Every row comes from one small tree of marks. The marks that hang from a mark follow it in brackets, in alphabetical order. Every link used is in the known rows. Which tree was each row made from?
In the rows, 128 means zero.
Known rows:
zikilu[gunu[lusad[fuzom]] tofi[vazofed]]: [ 98 107  90  83 135  67 162 116 106 131 114  63 125 133 152 132 127 102
 106 128 143 139 131]
tipof[deme vazofed[tofi[zikilu[gunu]]]]: [132 112  99 126 109  87 195 137 127 118 103 129  56 139 145 167 118 110
 149 117  90 125 124]
deme[segag[muge] tipof]: [115 100  99 133 121  55 124 117 100 120 113  59  29 140 171 137 138 128
 108 119 137  65 146]
vazofed[tipof[deme] tofi[zikilu[gunu]]]: [119 131  96 159 103  82 208 134 118 118 113 124  84 135 116 167 120 102
 123 119 108 108 115]
segag[muge]: [110 100 103 122 130  62 138 133 106 116 111  55  95 136 145 152 131 128
 113 114 124  77 142]
gunu[lusad]: [ 99 113 119 103 123  59 139 140 101 116 114  64 102 141 147 110 127 115
 124 126 150 106 150]
deme[segag[muge] tipof[vazofed[tofi[zikilu]]]]: [131 111  98 132 113  77 171 120 109 123  99  81  14 142 193 147 132 118
 135 117 113  94 131]
zikilu[gunu tofi[vazofed[tipof]]]: [ 99 121  76 152 140  74 195 121 102 121 117  76 124 138 104 182 130 102
  98 122 124 110 120]
vazofed[tipof tofi[zikilu[gunu[lusad[fuzom]]]]]: [111 146 112 115 108  84 199 127 106 128 117 102 107 142 144 116 120 105
 114 122 129 109 125]
gunu[lusad[fuzom] zikilu]: [ 98 133 143  58 112  42 141 135 106 123 122  68  99 135 179  39 123 115
 130 128 144 115 154]
zikilu[gunu tofi[vazofed]]: [101 107  74 127 146  69 188 122 109 124 116  63 128 138 112 182 131 106
 103 120 123 129 130]
vazofed[tipof tofi[zikilu[gunu]]]: [113 148  99 152 117  86 222 132 108 122 118 103 108 145 111 156 123 106
 112 116 112 101 124]
lusad[fuzom]: [106 117 113  99 133  54 130 120 102 117 123  71  77 139 130 126 125 144
 114 114 119  76 152]
vazofed[tipof tofi]: [105 123  95 163 123  72 187 133  93 113 115  79  97 148 114 154 132 120
 110 116 125  72 121]
vazofed[tofi]: [106 106  94 129 131  67 179 133 101 116 114  66 102 148 124 155 133 125
 117 112 123  98 134]
vazofed[tipof]: [102 134 108 158 126  66 159 134  94 110 121  81  88 143 107 146 128 124
 111 119 124  60 137]
gunu[lusad[fuzom] zikilu[tofi[vazofed]]]: [ 90 125 116  66 126  41 163 125 105 126 114  49 118 125 176  72 127  99
 132 132 144 151 135]
gunu[lusad[fuzom] zikilu[tofi[vazofed[tipof]]]]: [ 89 138 116  91 119  45 169 126  98 124 115  59 117 125 169  74 127  94
 127 134 145 132 126]
tofi[vazofed[tipof]]: [111 122 100 170 134  54 170 123  88 107 117  65  91 140  97 166 124 113
 114 123 124  72 122]
tipof[vazofed]: [116 117 112 124 134  72 153 136 104 111 111  86  65 147 135 146 125 131
 136 116 104  82 145]
muge[segag]: [106 113  99 145 127  52 138 138 101 112 123  55 102 145 112 157 128 134
 115 116 128  70 144]
zikilu[gunu[lusad] tofi[vazofed[tipof]]]: [ 95 118  87 132 130  75 184 127  99 125 113  71 134 137 134 149 129  88
 105 131 148 127 119]
tofi[vazofed zikilu[gunu[lusad]]]: [118 131 112 111 125  64 192 127 112 121 115  75 118 136 127 137 114  91
 128 130 128 143 137]
gunu[lusad[fuzom]]: [100 115 124  78 122  55 120 127 100 120 118  67  90 139 161  91 124 127
 121 124 146  98 150]
fuzom[lusad]: [ 89  92 100 125 132  48 153 145  91 116 117  51 103 137 120 148 130 112
 123 115 150 126 145]
tipof[deme[segag[muge]] vazofed[tofi[zikilu]]]: [135  95  93 133 103  86 164 132 120 118  90 114  17 123 179 151 128 111
 150 121  85 106 114]
vazofed[tipof[deme[segag]] tofi[zikilu[gunu]]]: [121 128  91 161  97  88 197 128 114 121 111 130  54 132 126 145 126 101
 118 124 102  99 113]

Write each row's tree:
[116 126  93 169  98  77 188 130 108 115 108 117  43 127 126 148 128 105
 130 124 102  94 111]
vazofed[tipof[deme[segag]] tofi[zikilu]]
[122 132 109 148 105  67 187 128 112 116 112 107  92 127 123 148 111  81
 132 135 128 126 117]
tofi[vazofed[tipof[deme]] zikilu[gunu[lusad]]]
[ 87 134 111 115 120  48 188 138 100 120 112  56 128 128 155  92 129  81
 129 136 148 141 124]
gunu[lusad zikilu[tofi[vazofed[tipof]]]]
[126 135  99 165 114  66 197 124 114 113 117 111  83 128  98 178 112  94
 126 127 105 110 118]
tofi[vazofed[tipof[deme]] zikilu[gunu]]
[ 90 114  98  70 129  76 152 125 113 133 117  77 122 137 162 115 129 114
 104 123 144 132 146]
zikilu[gunu[lusad[fuzom]] tofi]
[113 130 111  82 115  78 190 126 115 130 116  88 111 140 154 115 121 110
 121 119 127 135 139]
vazofed[tofi[zikilu[gunu[lusad[fuzom]]]]]
[118 105  92 178 116  55 148 119  92 106 112  90  42 127 109 156 127 109
 120 130 114  70 112]
tofi[vazofed[tipof[deme[segag]]]]
[120 115  90 166  96  80 178 129 110 118 101 107  46 122 148 153 130 105
 126 123 103  89 106]
vazofed[tipof[deme[segag[muge]]] tofi[zikilu]]
[ 89 112  93  92 131  78 167 138 112 129 116  73 134 140 150 132 132 102
 107 125 147 140 145]
zikilu[gunu[lusad] tofi]
[ 81 128 117  79 120  52 172 147 111 124 116  57 127 132 171  76 132  96
 133 130 147 152 146]
gunu[lusad zikilu[tofi]]
[107 117 120  75 121  68 135 126 106 127 123  83 103 145 157  93 122 121
 105 123 145 101 153]
zikilu[gunu[lusad[fuzom]]]
[ 92 137 100 138 131  50 200 132 102 116 118  60 118 131 122 129 131  98
 123 126 120 121 125]
gunu[zikilu[tofi[vazofed[tipof]]]]
[ 97 104  86 106 137  71 178 127 106 127 112  60 138 137 140 149 129  92
 110 129 147 148 130]
zikilu[gunu[lusad] tofi[vazofed]]
[ 98 106  73 168 130  60 173 125 101 111 110  77  90 124 107 195 130 104
 122 125 121 110 111]
zikilu[tofi[vazofed[tipof[deme]]]]
[125 101 104 132 120  66 126 120 102 118 105  76   6 144 188 137 135 129
 124 119 123  63 142]
deme[segag[muge] tipof[vazofed]]
[127  93  94 135 118  73 149 120 101 122 100  74  14 147 196 143 138 126
 124 116 124  73 129]
deme[segag[muge] tipof[vazofed[tofi]]]
[118 149 117 121 116  67 184 116 104 123 119  91 104 133 128 124 112  94
 119 131 128 114 127]
tofi[vazofed[tipof] zikilu[gunu[lusad[fuzom]]]]
[124  95 102 134 113  72 126 132 110 110 104 117   4 132 153 134 128 125
 143 124  95  79 132]
tipof[deme[segag] vazofed]
[ 94 125  98 113 137  45 194 132 108 118 117  49 120 130 130 129 131 102
 128 124 119 137 134]
gunu[zikilu[tofi[vazofed]]]
[123 135 102 130 133  64 202 121 114 119 118  79 108 137  99 168 115 103
 122 122 105 127 138]
tofi[vazofed zikilu[gunu]]
[123 129 118  81 116  88 186 130 114 128 107 105  80 145 174 113 118 113
 139 120 111 127 135]
tipof[vazofed[tofi[zikilu[gunu[lusad[fuzom]]]]]]
